Each row comes from the steps of one path. Every step used is in the known rows, and no mark comes twice. Write the path behind each row, first mark first.
Known rows:
rifu-bibat-pupub-gufu: -.30 -.30  .25  .26 -.34 -.34  .23 -.45  .15 -.67 -.09  .22  .12  .18  .07  .24  .16  .00 -.40  .21 -.31 -.10 -.10 -.18 -.08
taguz-vuzit-rifu-bibat-pupub: -.42 -.18  .30  .10 -.01  .11  .31 -.30  .19 -.68 -.16 -.20 -.09 -.10 -.10 -.50  .49  .00 -.38  .02 -.42  .10 -.27  .13  .23
vuzit-taguz: -.13  .05  .20 -.16 -.16  .08 -.04 -.02  .01  .17  .08 -.08 -.09 -.26  .17 -.01  .06  .00  .00  .00 -.17  .08 -.26  .00  .31
gufu-pupub: -.19  .11 -.17 -.12 -.19  .01  .12 -.08 -.33  .39 -.04 -.13  .00 -.05  .15  .14 -.07  .20 -.17  .12 -.01  .11  .14  .02  .01
pupub-vuzit:  .09  .12 -.23 -.23 -.17 -.06 -.29 -.09 -.09  .27  .11  .17 -.19  .03  .21 -.11  .06 -.21  .17  .07 -.05 -.11 -.12 -.03  .20
taguz-vuzit: -.06 -.03  .10 -.25 -.26 -.01  .17 -.35 -.03 -.13  .07  .03 -.07 -.25  .26 -.28  .24 -.17 -.02  .19 -.31  .09 -.15  .16  .38
rifu-gufu-pupub: -.11  .10 -.11  .10  .14  .11  .13 -.01 -.43  .43 -.19 -.23  .05  .10 -.07 -.01 -.15  .39 -.05  .06  .12 -.08  .24  .03 -.23
gufu-pupub-vuzit: -.02  .14 -.37 -.12 -.01  .00 -.17  .08 -.17  .54  .08 -.09 -.25  .20  .18  .07 -.09  .14 -.09  .08 -.01 -.14 -.04 -.01  .08
vuzit-taguz-rese-rifu-bibat-pupub-gufu:  .00 -.47  .51  .50  .02 -.28  .02  .07  .64 -.74  .06 -.06 -.13  .09 -.24  .65  .02 -.25 -.32 -.01 -.11 -.11 -.46 -.45 -.09
bibat-pupub: -.10 -.06  .10  .09 -.47 -.18  .19 -.27 -.05 -.16 -.14  .27  .22 -.03 -.02  .16  .14 -.10 -.02  .06  .08 -.02 -.05  .14  .01
bibat-rifu-gufu-pupub-vuzit-taguz-rese:  .06 -.02 -.20  .01  .58  .01 -.09  .78  .45  .46  .28 -.48 -.54  .01 -.50  .04 -.17  .40 -.27 -.28  .14 -.12 -.11 -.06 -.22
rese-rifu:  .27  .16  .02 -.07 -.17 -.13 -.17 -.11 -.26  .07 -.11  .21  .06 -.12  .14  .35 -.03 -.31  .24  .05  .08  .13 -.08 -.20  .07
rese-taguz-vuzit-pupub-gufu: -.33 -.17  .23 -.17 -.75 -.21  .16 -.74  .28 -.75  .43  .33  .31 -.21  .31 -.36 -.13 -.25 -.07  .39 -.38  .01  .28 -.06  .57
pupub-vuzit-rifu:  .01  .25 -.17 -.30 -.12  .14 -.32  .16 -.13  .32  .19 -.06 -.21 -.08  .11 -.50  .08 -.01  .09 -.11 -.07  .00 -.02  .02  .13
taguz-rese-rifu-gufu-pupub:  .25 -.05 -.08  .32  .31  .05 -.06  .33 -.21  .29 -.15 -.29 -.08  .08 -.36  .38 -.29  .02  .10 -.07  .45 -.06  .19 -.25 -.42
vuzit-rifu-gufu-pupub-bibat: -.09  .12 -.07  .03  .31  .45  .16  .21 -.42  .36 -.18 -.24  .32  .16  .01 -.40 -.14  .50  .11 -.18  .19  .06  .47  .41 -.41
rese-rifu-bibat:  .06  .05  .04  .01  .14 -.08 -.16 -.22 -.21 -.24 -.25  .09 -.15 -.07  .11  .33  .18 -.33  .06  .12 -.16  .20 -.21 -.46  .13
pupub-vuzit-taguz-rese-rifu:  .41 -.06  .04  .06  .20 -.02 -.49  .46  .40  .19  .25 -.10 -.45 -.05 -.10  .30 -.08 -.45  .20 -.13  .16 -.15 -.46 -.30  .19
bibat-rifu:  .03  .19 -.14 -.38 -.30 -.28  .12  .02 -.03  .01  .12  .21 -.03 -.37  .01  .08  .10  .01 -.15 -.02 -.14  .36  .06 -.03  .01
gufu-pupub-vuzit-taguz-rese-rifu:  .28 -.04 -.10  .12  .36  .06 -.39  .59  .32  .47  .23 -.38 -.50  .10 -.14  .46 -.21 -.11 -.01 -.16  .20 -.18 -.38 -.25  .09
gufu-pupub-vuzit-taguz: -.07  .10 -.13 -.08  .19  .12 -.20  .27  .10  .62  .18 -.32 -.36  .15  .14  .08 -.10  .27 -.17 -.01 -.12 -.18 -.33  .01  .27
rese-taguz-vuzit-rifu-gufu-pupub-bibat: -.13 -.14 -.05  .21  .18  .32  .44 -.12 -.20 -.13 -.18 -.23  .39  .00 -.03 -.76  .09  .54  .19 -.16  .10  .08  .61  .59 -.02
vuzit-rifu: -.15  .21  .03 -.27 -.30  .16 -.04  .00 -.30  .13  .09 -.08  .02 -.31  .09 -.42  .07  .07  .01 -.09 -.08  .26  .13  .05  .06
pupub-bibat:  .06 -.02 -.08 -.22 -.23  .07  .11 -.21 -.17  .02 -.06  .34  .32 -.05  .39  .01  .09 -.21  .28  .06  .03  .19  .17  .27  .02

Write each row's path:
 .04  .20 -.15 -.07  .56 -.01 -.07  .52  .21  .55  .10 -.37 -.37  .12 -.25 -.01 -.14  .61 -.26 -.21 -.05 -.16 -.19  .03 -.09 | bibat-rifu-gufu-pupub-vuzit-taguz
 .15  .09 -.16 -.43 -.19 -.17  .24  .02  .05 -.09  .05  .42  .26 -.23  .20  .09  .13 -.06  .06 -.07 -.05  .40  .19  .27 -.11 | pupub-bibat-rifu
-.21  .13 -.16 -.17  .20  .18 -.35  .02 -.07  .00  .04 -.18 -.42 -.03  .07 -.52  .28 -.03 -.08 -.05 -.32  .06 -.15 -.21  .17 | pupub-vuzit-rifu-bibat
-.05  .20 -.21 -.09  .20 -.11  .24  .21 -.21  .31 -.09 -.16 -.03 -.06 -.25  .06 -.14  .55 -.28 -.08  .07  .14  .27  .03 -.33 | bibat-rifu-gufu-pupub
 .06 -.44  .28  .46 -.15 -.41  .05 -.11  .37 -.82 -.04  .14 -.01  .13 -.23  .64  .01 -.36 -.24  .08  .00 -.06 -.17 -.47 -.25 | taguz-rese-rifu-bibat-pupub-gufu
-.10 -.04  .02 -.21 -.06 -.02  .34 -.38  .29 -.68  .11  .40  .51 -.22 -.03 -.54  .00 -.13  .25  .07 -.07  .22  .49  .31  .24 | rese-taguz-vuzit-pupub-bibat-rifu-gufu
 .02  .07  .02  .26  .11  .12 -.15  .15 -.03  .08 -.11 -.07  .04  .25 -.34 -.48  .04  .22  .11 -.19  .22 -.37  .00  .21 -.23 | bibat-pupub-vuzit-rifu-gufu
-.08 -.18  .24  .16 -.67 -.38  .21 -.32  .09 -.37  .07  .34  .34  .12  .12  .27 -.07  .03 -.21  .15 -.09 -.17  .01  .07 -.13 | bibat-pupub-gufu
-.05  .00 -.20 -.15 -.08  .13  .21 -.07 -.25  .29 -.09  .07  .27  .11  .35  .16 -.05  .13  .03  .08  .08  .15  .24  .30 -.09 | gufu-pupub-bibat
-.15  .10  .02 -.44 -.33  .22 -.07 -.33  .00 -.14  .16  .41  .44 -.06  .42 -.10 -.15 -.49  .28  .24 -.05  .17  .22  .11  .19 | vuzit-pupub-bibat
-.38 -.17  .30  .22 -.28 -.15  .16 -.21  .13 -.65  .01 -.01  .11  .07 -.05 -.13  .14  .19 -.47  .02 -.35  .01 -.01 -.11 -.15 | vuzit-rifu-bibat-pupub-gufu
-.04  .08  .12 -.46  .16  .13  .22 -.19  .32 -.44  .16  .28  .33 -.12  .07 -.43 -.04 -.20  .08  .14 -.24  .13  .18  .30  .06 | taguz-vuzit-pupub-bibat-rifu-gufu
 .40 -.01 -.27  .30  .52  .03 -.36  .49 -.05  .44 -.03 -.28 -.32  .30 -.33  .29 -.28 -.04  .19 -.08  .46 -.33  .02 -.26 -.35 | taguz-rese-rifu-gufu-pupub-vuzit
 .19  .09 -.11 -.19  .14 -.05  .21  .07 -.06 -.03 -.12  .31  .33 -.08 -.03 -.08  .04  .13  .18 -.11  .09  .21  .32  .30 -.35 | pupub-bibat-rifu-gufu
 .36  .22 -.25  .21  .50  .03 -.32  .22 -.29  .53 -.19 -.18 -.17  .40 -.10  .26 -.27  .17  .20 -.03  .28 -.33 -.05 -.16 -.20 | rese-rifu-gufu-pupub-vuzit
-.20 -.05  .04 -.07 -.43  .05  .25 -.33 -.11 -.34  .10 -.07  .07 -.44  .06 -.79  .28  .08  .08 -.09 -.17  .28  .29  .26  .45 | rese-taguz-vuzit-rifu
 .01 -.12  .17  .34  .03 -.22  .04 -.28 -.01 -.49 -.41  .21  .05  .11 -.11  .52  .24 -.31 -.05  .08 -.02  .01 -.31 -.30  .03 | rese-rifu-bibat-pupub
 .31 -.05 -.02  .01 -.16 -.13 -.17  .13 -.02 -.04  .06  .11 -.10 -.25 -.09  .35 -.05 -.52  .21 -.03  .25  .18  .00 -.29 -.08 | taguz-rese-rifu
 .00 -.08  .15  .16 -.08 -.06 -.13  .05  .37  .08  .04  .05 -.12  .16 -.03  .11  .11 -.05 -.02 -.04 -.03 -.33 -.50  .11  .28 | bibat-pupub-vuzit-taguz
 .00  .00 -.15  .08  .26  .25  .20 -.02 -.36  .31 -.27 -.04  .35  .26  .14  .00 -.14  .30  .19  .01  .21 -.04  .37  .33 -.33 | rifu-gufu-pupub-bibat
 .18 -.07  .14  .35  .52  .18 -.08  .51  .03  .36 -.05 -.50 -.22  .02 -.39  .38 -.30  .16  .02 -.17  .34 -.10 -.11 -.20 -.24 | vuzit-taguz-rese-rifu-gufu-pupub
-.30  .09  .18 -.47 -.36  .14  .00 -.48  .14 -.30  .29  .12  .04 -.25  .29 -.40  .01 -.45 -.07  .37 -.40  .07 -.07 -.01  .54 | taguz-vuzit-pupub
 .31  .16  .07  .14  .16 -.03 -.15 -.07 -.37  .12 -.27  .10  .11  .01 -.10  .18 -.12 -.12  .37  .00  .22 -.06  .04 -.18 -.17 | rese-rifu-gufu
 .30 -.18  .11  .35  .63  .30  .00  .51  .12  .25 -.13 -.32  .05  .18 -.19  .40 -.27  .05  .23 -.20  .44 -.07  .02  .08 -.35 | vuzit-taguz-rese-rifu-gufu-pupub-bibat
-.02  .08 -.03  .03 -.23  .01 -.13  .10  .07  .02  .05  .05 -.02  .10 -.10 -.30  .13  .03 -.01 -.15  .06 -.18 -.11  .19  .01 | bibat-pupub-vuzit-rifu
-.17 -.16 -.08  .19  .04 -.15 -.10 -.24  .15 -.28 -.19  .15 -.21  .27 -.03  .06  .33 -.20 -.13  .11 -.14 -.22 -.34 -.16  .16 | rifu-bibat-pupub-vuzit
